Each row comes from the steps of one path. Every step used is in the known rows, and no mark comes twice. Write the path behind each row, first mark first.
Known rows
z, u: [ 18.3   8.5  -8.0   7.5   8.7  29.9   8.4  -2.5   7.4   8.2  -3.8   6.7
 -11.4 -24.5   4.0  -2.2  -5.9   7.0  -7.5  28.7   4.4 -33.1  -4.9   6.8
  41.2]
b, a, u, y, r: [ 50.1  -0.3  26.3   8.7  22.7  34.0 -21.0   4.7  26.0  19.6   2.8 -24.2
  -5.3 -36.3  12.0   4.1  -0.3  16.1 -31.6  27.7   9.0 -40.6 -16.2  12.7
  12.3]
r, y, u, a, b: [ 17.1  -2.2  22.9   2.7  14.8  29.6  27.6  -2.6  38.7  17.8 -17.1  -2.7
  -0.8 -29.3 -11.0  13.5  -4.8  -0.2 -18.3  34.1  13.5 -22.0 -12.1   7.4
 -11.7]
a, u: [ 29.6   1.0   9.8   2.1  15.9  28.5  -5.2   4.1   8.6  12.6   7.8  -7.6
  -7.6 -29.3  20.0   7.7  -3.3  -3.0 -10.4  26.4  17.2 -39.0  -2.3   5.0
  22.4]
b, f, n: [ 14.1  -6.4  -0.1   4.9  11.9  12.0  29.8   6.7  -7.4  20.6   5.6 -16.9
  -5.5 -36.0  19.2  -4.2  -4.3 -11.3 -16.7  23.9  32.5 -56.3 -12.0   4.2
  11.1]
n, f, b, a, u, l, k, y: [ 28.4  -5.7  11.7   8.1  35.0  26.9 -34.6   4.8  19.6  21.3  25.2 -24.8
   1.7 -51.9  16.2  14.1  -5.4   0.5  -9.8  28.6  26.2 -22.6 -16.2  20.3
 -25.4]
k, l, u, a, b: [ 26.1   1.0 -20.9  -9.9  11.4  30.6 -16.8   1.0  28.2  19.8  -6.1  -9.9
  -6.7 -18.1 -19.6  25.1   1.6 -14.2 -10.7  27.8  -3.1 -27.8  -0.4  14.1
  -0.8]
l, u: [ 28.3   2.1 -14.1   1.4   7.8  28.8  -3.4   3.7   4.4  13.4   9.3 -19.7
 -12.4 -21.4   0.3  11.6   3.5 -14.6 -10.5  31.2  -1.7 -28.9 -15.0   1.3
  16.2]
k, y: [ 20.9  -7.3  16.3   7.1  14.4  22.0  21.2   4.3   6.1   1.3   0.5  -6.3
 -16.1 -33.1   5.1  11.3   2.8  -1.5  -3.5  28.3   8.6 -14.4   6.1  -4.4
  36.0]
l, u, a, b, f, n: [ 22.9 -10.4 -28.1  -9.7   0.7  17.9 -11.7  -4.4  12.0  37.0  -1.6 -19.7
   1.5 -28.8  -6.2   8.9  -4.8  -5.7 -26.1  30.2  20.5 -52.0 -17.7  21.7
 -27.0]
n, f, b, a, u, l: [ 26.5   6.4  11.3   2.3  33.0  33.1 -15.7   5.5   0.9  31.0  24.5 -24.5
   5.4 -40.5  40.2   0.3 -11.0   7.3 -18.8  27.8  34.8 -55.2 -17.3  26.7
 -30.4]
n, f, b, a, u: [ 39.2   4.6   2.5   2.7  28.6  32.8   7.0   4.8  -6.4  35.4  39.6 -23.3
   3.2 -30.6  51.4  -7.1 -14.1   3.8  -1.2  28.0  41.8 -62.2  -8.0  22.6
 -34.4]
a, b, f, n: [ 18.1  -6.1   0.9   1.8   8.2   7.5  19.1   5.3  -4.9  23.6   4.9 -11.0
  -0.4 -30.0  26.1   1.3  -5.0  -9.8 -28.0  30.3  38.0 -59.3  -4.0  13.5
  -4.8]
a, u, y: [ 29.4  -4.7   6.5   4.0  18.0  24.7 -34.6  -3.5   6.7  11.7   5.9  -8.5
  -5.9 -35.4   6.1  14.2  -1.5   9.2 -31.9  24.4   9.2 -36.3  -8.7   3.1
  18.3]
k, l, u, y: [ 26.4  -2.5 -26.7   2.6  19.8  30.1 -37.7   1.2  13.2   7.6   0.8 -20.9
 -13.6 -23.0 -18.8  25.0   8.6 -12.7 -19.8  21.7 -11.3 -22.6 -11.2  -4.8
  17.1]
f, n: [ 18.6  -1.3   3.7   6.7  14.9  12.8  23.8  10.2 -11.6  13.9  10.7  -1.2
 -11.3 -38.1  21.4  -4.0  -5.0 -14.5 -17.9  27.9  22.8 -52.2 -12.7   1.0
  28.6]
u, a, b: [ 19.1   1.9  15.4  -5.7   5.8  17.8  20.2   0.7  13.1  18.2  -1.9   1.2
  -3.6 -29.3  -7.2   9.4  -5.9  -2.8 -25.5  32.4  11.6 -38.3  -0.1  18.5
   8.1]
r, y, u, l: [  5.5   1.2  30.2  12.4  27.0  32.1  14.7   5.3  33.2   2.7 -22.6 -14.3
  -6.1 -38.4  -5.6  14.9   3.3  -5.2 -24.0  29.8   5.4 -12.1 -25.6  -6.0
  14.6]
b, a, u, l, k: [ 24.9   3.8  22.9   7.4  16.0  22.6 -45.9  10.8  39.3  14.5  11.9 -23.0
  -1.2 -44.3  -5.4  15.8   1.8  -7.4 -37.1  30.0   5.9 -25.7 -18.4  18.5
   3.3]
k, l, u, y, r: [ 40.5  -0.2 -11.4   5.2  30.1  37.7 -18.6   6.5  20.7   6.2 -15.0 -24.6
 -16.5 -25.6 -13.7  21.0  10.7 -13.6 -11.9  24.6 -14.6 -21.1 -22.7  -6.2
  34.0]
f, b, a: [ 34.2   9.1  13.3   4.7  13.6  25.1  27.7   6.6   1.9  24.6  30.7 -25.3
  -5.6 -32.0  27.5  -7.3  -6.4  -4.2 -20.2  24.8  26.8 -53.1  -3.9  19.1
 -17.6]
y, u, a, b: [ 21.1  -1.8  20.3  -2.0  17.9  20.3  26.8   0.4  28.8  23.7 -11.0  -6.2
   4.0 -20.7  -4.2  13.0  -4.6 -12.1 -10.6  31.7  18.0 -31.0  -8.8  16.6
  -0.5]
f, b, a, u, l, k, y: [ 35.9  -4.4  15.9   7.3  23.9  28.6 -48.4   3.3  37.6  15.9  17.1 -28.1
  -3.6 -53.7   5.2  17.9   0.0   0.5 -25.3  25.0  16.6 -16.4  -9.2  20.5
 -16.2]

Write each row's path
[ 18.9 -14.5  18.8   7.1  23.0  18.5  18.4   1.6  44.8  10.7  -9.4 -14.4
  -6.4 -37.7 -34.1  21.6   1.8 -21.0   9.8  27.0   5.9   5.2 -14.1  -0.6
  21.1]
l, k, y, u, a
[ 13.0  -2.5  20.5   5.8  18.8  33.2  37.4  -1.3  36.3  14.9 -15.5  -9.3
  -6.0 -35.1 -17.7   7.9  -4.1  -2.2  -7.5  28.4   8.8 -18.8 -19.1  -1.4
   4.6]
r, y, u, a
[ 39.2  -0.6  -0.8   4.7  30.3  29.9 -25.6  -2.4  -7.3  33.3  37.9 -23.7
   4.2 -37.2  36.6  -1.0 -12.7  14.9 -22.8  25.6  34.2 -60.3 -13.8  21.3
 -38.7]
n, f, b, a, u, y
[  9.5   0.7  25.0  11.5  29.0  15.3   3.4  11.7  33.9   4.6  -9.4 -19.7
  -2.0 -37.6 -17.7  20.5   6.0 -34.0 -16.5  29.1   4.4  -9.3 -31.9   1.3
  26.8]
y, u, l, k
[ 33.7   7.0  14.7   4.5  21.8  27.0 -42.5   6.7  29.6  22.2  22.3 -29.2
   0.8 -49.5   9.1  10.7  -3.7  -7.6 -35.8  25.2  18.9 -37.3 -18.7  26.3
 -21.8]
f, b, a, u, l, k
[ 33.0   0.4  24.0   9.2  24.7  24.7  19.4   6.6   5.7   4.3 -10.7 -11.4
 -12.4 -36.6  -2.4   5.8   2.7  -0.9 -25.9  28.8   0.4 -32.4 -21.6  -1.9
  44.6]
u, y, r
[ 18.2   2.7  19.8   1.7  20.6  28.6 -26.7   5.0  16.4   8.5  -7.7  -8.9
  -5.0 -39.2   8.6  15.7   0.1   0.8 -28.4  26.3   8.2 -32.0 -11.6   9.3
  27.2]
a, u, l
[ 23.9  -4.7  37.1  12.6  29.5  21.8   7.3  14.5  32.6  -8.4 -22.6 -14.5
 -16.4 -52.4 -20.9  21.0  10.2 -15.5 -13.2  32.2  -8.0   5.6 -23.1  -2.3
  58.3]
u, l, k, y, r
[ 45.2   0.5   4.3   3.3  18.8  30.6 -38.8  -4.4   9.2  28.2  28.4 -26.4
  -0.6 -38.7  24.1   3.0  -7.4  17.0 -37.6  20.9  24.6 -53.2  -7.0  20.9
 -31.3]
f, b, a, u, y
[ 12.7  -6.9  18.2   0.7  13.0  28.6  36.3  -6.0  43.4  24.4 -21.6 -19.2
   4.9 -27.6 -13.2  13.1  -3.9   1.4 -17.4  29.6  24.2 -26.0 -11.1  10.4
 -30.5]
r, y, u, a, b, f
[ 21.1  -8.9 -36.6  -9.9  11.0  22.5 -16.9  -0.2  21.7  32.8  -8.2 -19.7
  -0.9 -24.7  -8.6  17.1  -1.9 -15.7 -15.3  23.0  18.1 -47.6  -7.3  17.8
 -21.8]
k, l, u, a, b, f, n
[ 28.4  -3.6 -19.9   3.1   9.5  25.8 -33.1  -3.4   4.1  12.0   7.0 -19.7
 -10.7 -27.2 -14.5  16.9   5.4  -3.5 -31.5  28.6 -10.0 -27.4 -21.8  -0.4
  11.1]
l, u, y
[  7.1  10.2   2.3   6.6  14.4  30.4 -15.3  -1.5  16.0   3.8 -18.5   5.1
  -8.9 -34.3  -6.3   5.4  -2.5   9.9 -25.4  28.1  -3.4 -25.6 -14.6  11.7
  45.9]
z, u, l
[ 26.7   3.2 -22.0   1.0  18.5  33.4  -8.1   8.2  14.8   9.2   3.0 -19.2
 -15.0 -16.7  -1.6  18.9   7.0 -24.4   1.4  23.8  -4.2 -24.9  -4.9  -3.3
  20.4]
k, l, u
[ 11.4 -12.4   7.7   2.5  14.8  21.1  28.8  -4.2  32.6  30.7 -18.6 -12.1
   5.4 -36.5  -0.4   6.0  -8.4  -0.8 -21.6  29.2  35.6 -42.2 -18.3  10.5
 -30.6]
r, y, u, a, b, f, n
[ 44.4   6.5   8.1   1.8  16.7  33.0  -7.9   2.6  10.6  30.0  30.8 -25.3
  -1.5 -32.6  39.9  -2.6  -8.6   3.4 -17.5  23.7  32.5 -56.3  -0.8  22.9
 -26.7]
f, b, a, u
[ 22.4   0.5 -22.5  -6.7  15.8  35.0  -6.7   2.1  26.2  17.0  -5.7 -15.7
 -12.4 -23.8 -25.6  19.6   2.6 -16.4  -0.9  22.5  -8.4 -23.6  -8.3   5.2
  14.3]
k, l, u, a
[ 23.3  -5.4 -16.6 -11.2  -1.7  26.0  -4.4  -6.8  23.5  30.2  -5.5 -26.2
   1.4 -20.3 -18.6  16.6  -0.3  -2.7 -21.8  31.2   9.0 -35.6  -9.5  21.6
 -23.7]
l, u, a, b, f
[ 23.4 -11.7  18.4  14.7  26.3  17.2  18.6   7.2  32.8   3.0  -1.1 -17.0
  -8.8 -31.9  -9.7  21.3   6.7 -28.0  11.7  29.2  10.0   4.6 -12.0  -7.5
  28.7]
l, k, y, u
[  9.1  -6.8  23.6  10.0  19.5  15.1 -11.2   8.4  24.7  -6.2  -7.9 -10.2
 -13.0 -49.9 -25.3  24.7   8.0 -15.2 -21.6  29.9  -5.0   3.7 -12.8  -0.5
  39.9]
u, l, k, y
[ 22.6 -13.9  19.8   3.7  19.6  14.6   7.9  -0.8  46.7  13.9 -11.1  -7.3
  -0.8 -32.7 -27.2  26.6   1.0 -18.7   0.0  33.0   9.5   2.8  -7.9   9.3
   5.5]
l, k, y, u, a, b
[ 27.8   0.0 -13.8 -10.1   1.1  26.1 -10.6  -3.2  19.2  24.3   0.0 -11.0
  -4.4 -21.8 -16.5  16.7  -1.5  -5.7 -23.4  35.2  -0.7 -30.8 -10.6  18.7
  -6.2]
l, u, a, b
